In the rows, 128 means zero.
Known rows, with every way that one mark hangs from another
(Z_504 (Z_173 Z_830)): [137 117 127 119 128 135 133 142 138 140 141 119 131 125 163 149 127 115
 148 126 118 120 155 135 135 151 120 107  92 133 118 131 112 130 126 158]
(Z_220 (Z_661 Z_251)): [142 105 107 122 129 123 130 147 146 147 119 129 134 123 123  77 118 113
 136 143 114 141 162 146 126 141 113 100  93 121 122 112  98 147 117 147]
(Z_131 (Z_173 (Z_91 Z_220) (Z_504 Z_146))): [144 132 115 121  92 140 110 163 139 152 142 139 130 117 146 104  91 130
 171 159 116 132 140 157 144 136 124  95 123 147 118 134 116 146 119 111]
(Z_655 (Z_666 (Z_661 Z_173 Z_251))): [126  91 138 133 110 120 128 119 135 142 129 120 130 129 148  51 150 126
 149 127 119 127 159 166 125 150 123  87  19 127 118 111 107 134 100 168]
(Z_504 (Z_146 Z_661) (Z_173 Z_91)): [138 111 126 110 132 133 129 148 145 148 147 138 117 118 151 130 107 124
 166 142 109 131 148 126 135 147 118  93  40 148 123 146 102 148 122 163]
(Z_220 (Z_661 Z_146 (Z_173 Z_830) Z_251)): [146  92  93 131  79 129 129 139 144 147 114 119 134 119 133  60 150 130
 159 130 126 130 169 199 136 163 106  74  78 127 134 144  99 125 154 153]
(Z_96 (Z_966 (Z_661 Z_220))): [136 110 141 137 129 129 122 129 131 128 129 104 143 123 139  75  90 115
 139 129 124 142 138 149 127 140 114  99 120 136 126  97  98 128 116 156]
(Z_830 (Z_173 (Z_91 Z_220) Z_504 Z_661)): [128 132  95 143  64 137 115 154 143 144 143 120 131 121 140 106 110 134
 174 160 151 138 136 182 141 130 127  73 118 124 124 116 112 129 118 109]
(Z_504 (Z_173 (Z_91 Z_220) Z_131 (Z_661 Z_251) Z_830)): [146 113 115 123  71 153 110 174 142 167 154 120 127 129 169 171 166 123
 164 153 185 128 139 161 138 147 116  58  77 139 119 155 116 135 127 126]
(Z_173 (Z_661 (Z_146 Z_504) Z_220 Z_251) Z_830): [149  91 131 150  52 140 107 141 141 145 127 106 136  99 141 148 133 128
 173 151 180 134 138 184 123 145 113  67 116 126 118 147  92 134 149 163]
(Z_504 (Z_146 (Z_661 Z_220)) (Z_173 Z_91 Z_131)): [147  91 131 119 124 138 122 143 140 154 154 140 131 114 155 119 121 126
 157 139 163 139 130 140 137 123 119  67  52 151 125 142 101 143 112 149]
(Z_173 Z_91 Z_504 Z_661 Z_830): [138 131 104 152  65 144 119 146 145 140 141 104 127 109 145 153 125 124
 167 168 157 132 134 138 140 132 130  81 143 120 119 145 111 120 126 118]
(Z_661 (Z_173 Z_91 Z_131 Z_504 Z_830) Z_220 Z_251): [158  92 121 160  50 142 113 147 135 148 144 111 138 113 154  87 153 132
 163 165 213 139 124 196 145 125 122  48  93 137 122 142 109 115 124 119]
(Z_661 (Z_173 (Z_91 Z_220) Z_131 Z_830) Z_251): [143 109 120 137  64 145 120 174 135 154 150 119 133 129 168 127 176 134
 168 143 174 130 135 192 144 145 117  62  67 138 122 147 127 121 127 123]
(Z_91 (Z_220 (Z_661 Z_146 (Z_173 Z_131 Z_504) Z_251))): [146  92  90 127  63 134 116 146 133 163 121 126 140 112 125  10 150 133
 165 155 165 131 158 234 142 154 116  48  93 137 136 117  98 122 142 125]
(Z_966 Z_96): [126 117 131 128 141 125 128 133 136 132 135 122 145 130 152  99 101 113
 147 139  89 140 157 120 127 156 132 126 122 120 117 107 115 138 133 131]
(Z_655 (Z_666 (Z_661 Z_173))): [118 102 133 133 121 123 134 110 132 134 133 118 137 124 151  53 145 128
 148 114 106 120 156 154 131 141 127  95  42 126 120 110 112 125  97 160]
(Z_91 (Z_173 Z_131 Z_504 (Z_661 Z_251) Z_830)): [144 106 109 148  62 141 115 146 141 152 138 119 138 123 152 102 130 119
 150 167 175 137 137 171 132 155 123  67 125 123 119 138 112 139 132 100]
(Z_91 (Z_220 (Z_661 Z_146 (Z_173 Z_830) Z_251))): [143  97  89 123  71 137 125 162 142 153 118 119 137 121 143  71 163 134
 162 132 128 123 166 218 137 162 104  69  74 133 132 134 105 125 156 157]
(Z_966 (Z_661 Z_173 Z_220)): [134  99 133 133 121 127 117 133 137 133 126 111 132 122 146  18 134 122
 144 130 125 143 149 186 138 139 118  83 106 127 127 102 104 119 126 159]
(Z_91 (Z_173 Z_830) (Z_220 Z_661)): [135 120  91 119 120 143 137 172 141 143 133 118 146 130 157 104 136 121
 133 130 104 122 154 178 136 137 110  99 113 129 122 117 115 145 125 130]
(Z_220 (Z_661 (Z_146 Z_504) (Z_173 Z_91 Z_830) Z_251)): [156 103 109 146  63 142 122 153 141 146 121 107 124 103 141  99 153 140
 183 142 150 123 159 203 140 150 108  65  83 136 130 166  94 129 145 142]
(Z_146 Z_504 (Z_661 (Z_173 Z_131))): [130 110 135 146 102 129 133 135 131 137 144 126 138 103 155  69 130 138
 167 126 138 130 139 165 141 143 130  75  97 130 125 128 109 119 125 159]
(Z_173 Z_91 (Z_504 Z_146) Z_661): [141 117 112 130  86 138 113 138 147 149 135 125 119 107 128 114  96 120
 174 175 145 138 142 126 135 142 127  90 116 133 121 140 106 137 131 114]
(Z_173 (Z_91 Z_220) Z_661): [127 130 111 126  91 140 118 164 142 149 145 116 136 123 148 139 132 122
 162 155 138 138 138 153 132 130 120  86 119 125 118 125 118 133 122 130]
(Z_655 (Z_666 (Z_661 (Z_146 Z_504)))): [123 104 151 138 108 130 123 109 125 132 131 110 132 105 139 117 141 132
 171 120 111 112 151 157 124 143 131  96  65 130 121 123  95 139  95 157]
(Z_661 (Z_173 Z_131 Z_504) Z_220): [142  92 123 147  90 129 121 121 129 144 138 122 150 108 145  33 124 125
 151 149 182 140 132 187 143 127 129  65 125 133 123 106 110 110 121 129]
(Z_504 Z_146): [135 106 136 113 139 124 128 133 142 140 132 139 128 118 135 116  99 114
 156 134 102 136 152 114 127 153 122 120  88 134 119 121 114 144 126 142]
(Z_173 Z_131 (Z_504 Z_146) (Z_661 Z_220)): [146  91 120 133  90 136 110 123 142 153 137 134 137 103 131  81 103 117
 156 159 186 145 131 135 133 132 129  73 132 132 123 121 103 129 130 118]
(Z_666 (Z_661 Z_251)): [129 105 128 125 120 119 126 141 132 146 132 120 129 136 144  96 137 114
 151 141 126 140 145 150 120 149 122 105  66 128 111 113 102 145  98 149]

Rows
[134 101 103 147  54 120 109 120 145 147 121 126 129 120 117  63 102 130
 178 159 149 144 153 196 128 166 121  66 101 118 129 121  95 136 141 123]  (Z_830 (Z_173 Z_504 (Z_661 Z_146 Z_251)))
[148 142  76 138  79 151 121 174 144 147 138 119 138 116 152 108 123 135
 150 146 122 123 145 173 153 117 120  85 153 132 123 141 111 133 115 112]  (Z_131 (Z_173 (Z_91 (Z_220 Z_661)) Z_504 Z_830))
[147 112  81 147  60 142 128 138 141 142 123 106 130 105 133  72 142 138
 173 148 142 122 156 200 151 141 118  63 118 132 137 152  98 112 140 122]  (Z_220 (Z_661 Z_146 (Z_173 Z_91 Z_504 Z_830)))
[145  81 133 154  59 129 105 121 138 148 132 128 140 110 133  81 122 136
 179 135 193 148 135 201 127 143 117  48 102 124 128 131  95 139 133 128]  (Z_830 (Z_173 Z_131 (Z_661 (Z_146 Z_504) Z_220 Z_251)))
[145  84 115 147  50 129 107 131 127 154 127 102 130 118 136  34 149 134
 180 170 192 140 132 233 134 135 116  47  60 144 122 127  86 125 116 140]  (Z_666 (Z_661 Z_146 (Z_173 Z_91 Z_504) Z_220 Z_251))
[139  88 139 135 117 126 108 140 140 137 120 113 135 131 156   4 125 118
 145 148 119 152 159 184 129 163 120  87  80 127 122 103 101 134 148 151]  (Z_966 Z_96 (Z_661 Z_173 Z_220 Z_251))
[152 106 115 127  56 145 113 175 142 154 137 122 117 113 153 114 133 133
 182 172 157 125 144 189 143 155 119  75  52 149 119 147 114 127 146 136]  (Z_661 (Z_173 (Z_91 Z_220) (Z_504 Z_146) Z_830) Z_251)
[153  77 119 155  42 135 112 127 130 148 130 115 145 108 142  65 152 134
 169 152 204 136 135 223 139 147 121  45  93 134 129 137 102 111 147 133]  (Z_661 Z_146 (Z_173 Z_131 Z_504 Z_830) Z_220 Z_251)
[140  89 118 143  75 125 117 118 130 141 124 112 148 105 131  33 115 130
 166 155 161 135 143 213 137 140 120  67 119 135 127 110  98 112 141 149]  (Z_661 Z_146 (Z_173 Z_504) Z_220)
[138 120 115 133  94 124 114 141 149 153 130 135 141 130 142  79  99 119
 146 144 120 149 154 145 128 153 115  93 131 118 116 128 111 149 131 138]  (Z_131 (Z_173 (Z_661 Z_251)))
[133 123 123 145 100 137 111 140 135 132 129 104 122 124 154  28 121 125
 169 164 107 138 157 175 147 157 134  89 115 129 127 120 105 121 139 108]  (Z_966 Z_96 (Z_661 (Z_173 Z_91 Z_504)))
[143 101 109 155  71 144 116 137 138 144 143 113 151 113 157  92 125 120
 143 157 191 137 123 176 137 126 124  62 161 125 121 126 112 128 126 104]  (Z_91 (Z_173 Z_131 Z_504 (Z_661 Z_220) Z_830))
[132 107 124 149  75 129 118 113 135 141 136 128 135 110 136  92 121 137
 188 120 155 135 145 175 134 152 126  68 128 121 133 136 106 129 132 108]  (Z_830 (Z_173 Z_131 (Z_661 (Z_146 Z_504))))
[143 120 141 124 125 140 128 146 134 138 142 114 128 107 167 169 124 121
 164 128 125 112 152 138 137 149 124 107 102 138 114 137 106 132 127 164]  (Z_146 (Z_504 (Z_173 Z_830)))
[132 103 139 130 121 125 114 141 139 136 121 114 126 137 154  15 128 118
 154 146  90 144 169 168 133 180 123  99  81 123 124 111 106 134 150 140]  (Z_966 Z_96 (Z_661 Z_173 Z_251))
[127 100 134 135 106 131 113 118 130 136 124 118 134 130 152   7 147 128
 169 123 105 140 164 179 141 177 129  80 108 127 138 127 110 122 155 108]  (Z_966 Z_96 (Z_661 Z_146 (Z_173 Z_131)))
[118 100 135 131 113 124 128 105 130 134 129 116 135 122 133  99 146 126
 156 118 104 121 152 148 122 146 128  96  56 125 124 117 102 138  96 152]  (Z_655 (Z_666 (Z_661 Z_146)))
[148  79 135 111 130 125 120 145 146 154 136 142 128 117 146  98  99 118
 148 147 138 141 146 150 123 146 111  82  24 147 118 123  90 155 129 194]  (Z_504 (Z_146 (Z_661 Z_220 Z_251)) Z_173)
[143  99 145 137 118 126 115 136 133 136 125 105 138 128 135  75  96 114
 139 141 136 147 138 163 120 149 110  89  96 138 123  98  92 137 118 161]  (Z_96 (Z_966 (Z_661 Z_220 Z_251)))
[144  97 117 150  61 132 115 125 132 142 130 108 142 104 136  56 125 135
 177 164 175 137 136 218 142 129 119  56 107 139 129 126  99 115 133 132]  (Z_661 Z_146 (Z_173 Z_91 Z_504) Z_220)
[133 102 118 135  91 127 129 145 133 146 133 111 127 135 162  77 163 125
 159 130 133 128 149 174 132 157 119  93  56 131 115 131 108 124 121 156]  (Z_666 (Z_661 (Z_173 Z_830) Z_251))
[125 106 131 131 111 126 114 122 134 131 118 111 129 128 149  14 129 126
 168 131  82 138 173 185 136 181 124  94 105 126 134 121 105 125 161 134]  (Z_966 Z_96 (Z_661 Z_146 Z_173))
[135  90 131 130 117 122 120 140 132 147 133 119 138 132 143  82 135 114
 143 145 156 145 133 163 119 128 117  92  70 131 110 104  95 144  96 160]  (Z_666 (Z_661 Z_220 Z_251))
[125 114 133 130 134 127 120 133 138 129 124 113 129 133 159  15 123 119
 151 133  77 139 170 158 138 171 128 107 109 123 126 109 112 126 147 134]  (Z_966 Z_96 (Z_661 Z_173))
[126  79 134 140  95 124 124 100 130 136 126 112 145 116 142  41 153 134
 155 117 136 125 150 195 129 132 121  70  43 132 126 112  99 123 108 167]  (Z_655 (Z_666 (Z_661 Z_146 Z_173 Z_220)))
[143  85 133 135 102 120 122 137 138 144 129 122 145 122 144  52 125 121
 146 146 156 147 145 193 128 142 112  79  77 131 117 107 106 129 130 163]  (Z_661 Z_173 Z_220 Z_251)
[145  95  98 124  82 143 124 164 137 156 130 126 144 133 147  88 164 128
 150 135 146 128 152 213 133 153 104  65  92 135 131 137 108 151 134 111]  (Z_91 (Z_173 Z_131 Z_830) (Z_220 (Z_661 Z_146 Z_251)))
[135 101 139 138 108 129 117 118 128 130 123 100 143 119 129  70  99 122
 154 127 128 140 140 177 126 150 110  87 116 139 135 109  91 126 129 151]  (Z_96 (Z_966 (Z_661 Z_146 Z_220)))
[129 110 131 134  99 125 123 114 128 132 120 102 135 122 136  28 109 129
 170 122 105 130 159 193 134 177 110  85  97 142 141 118 101 114 147 147]  (Z_96 (Z_966 (Z_661 Z_146 Z_173)))
[137 112 121 110 116 136 119 157 135 148 136 134 135 120 145  84  97 119
 158 164 114 127 145 176 133 151 121 101 102 147 117 108 114 152 129 120]  (Z_91 (Z_173 (Z_504 Z_146)) Z_220)
[153 102  98 128 100 138 124 135 142 154 130 135 123 107 130  37 121 129
 164 154 156 134 152 158 152 136 123  69  96 142 134 142 106 125 128  97]  (Z_220 (Z_661 (Z_173 Z_91 Z_131 (Z_504 Z_146))))
[139  88 117 151  60 142 121 130 125 145 145 107 137 124 163  85 188 138
 176 124 193 133 123 203 143 125 118  51  80 141 130 156 108 112 115 123]  (Z_666 (Z_661 Z_146 (Z_173 Z_91 Z_131 Z_830) Z_220))
[147 110 136 150  76 142 120 147 132 139 139 101 122 131 160  89 143 132
 165 132 155 134 138 171 143 165 112  64  75 143 133 151 113 116 129 117]  (Z_96 (Z_966 (Z_661 (Z_173 Z_91 Z_131 Z_830) Z_251)))
[136 115 108 149  76 144 122 136 137 145 142 115 142 119 155 107 126 120
 151 155 165 131 136 160 140 145 127  73 154 123 122 134 118 129 131  93]  (Z_91 (Z_173 Z_131 Z_504 Z_661 Z_830))
[129 126 123 123 103 140 116 167 135 139 137 108 120 129 155  62 156 130
 165 142 115 134 148 191 146 145 117  79  92 136 127 119 115 123 121 137]  (Z_966 (Z_661 (Z_173 (Z_91 Z_220))))
[144  82 133 143  78 136 105 138 138 135 117 103 131 127 159  37 150 128
 161 137 125 141 159 208 132 174 117  74  79 128 130 132  98 127 168 150]  (Z_966 Z_96 (Z_661 Z_146 (Z_173 Z_830) Z_220 Z_251))
[149  86  98 136  74 133 127 135 141 152 120 125 136 121 137  58 165 132
 158 122 154 132 163 194 139 161 110  61  87 128 137 149 104 122 148 130]  (Z_220 (Z_661 Z_146 (Z_173 Z_131 Z_830) Z_251))
[148 108 112 157  67 142 121 145 136 137 140 103 139 107 157  96 133 131
 163 158 177 132 130 186 147 120 123  70 116 134 120 134 109 107 126 135]  (Z_661 (Z_173 Z_91 Z_504 Z_830) Z_220)
[151 108 117 155  56 140 119 149 135 148 142 115 127 117 154  96 152 131
 172 162 188 133 135 182 146 144 125  59  92 135 123 149 116 115 126 109]  (Z_661 (Z_173 Z_91 Z_131 Z_504 Z_830) Z_251)
[136  86 126 135  94 123 123 120 133 139 125 117 150 114 138  48 131 129
 162 132 144 140 147 203 132 142 114  76 102 133 128 116 106 119 141 158]  (Z_661 Z_146 Z_173 Z_220)
[137  91 128 129  86 118 121 130 135 147 120 123 135 123 132  56 134 127
 170 141 128 138 160 198 128 171 112  79  66 132 127 126 106 129 146 154]  (Z_661 Z_146 Z_173 Z_251)
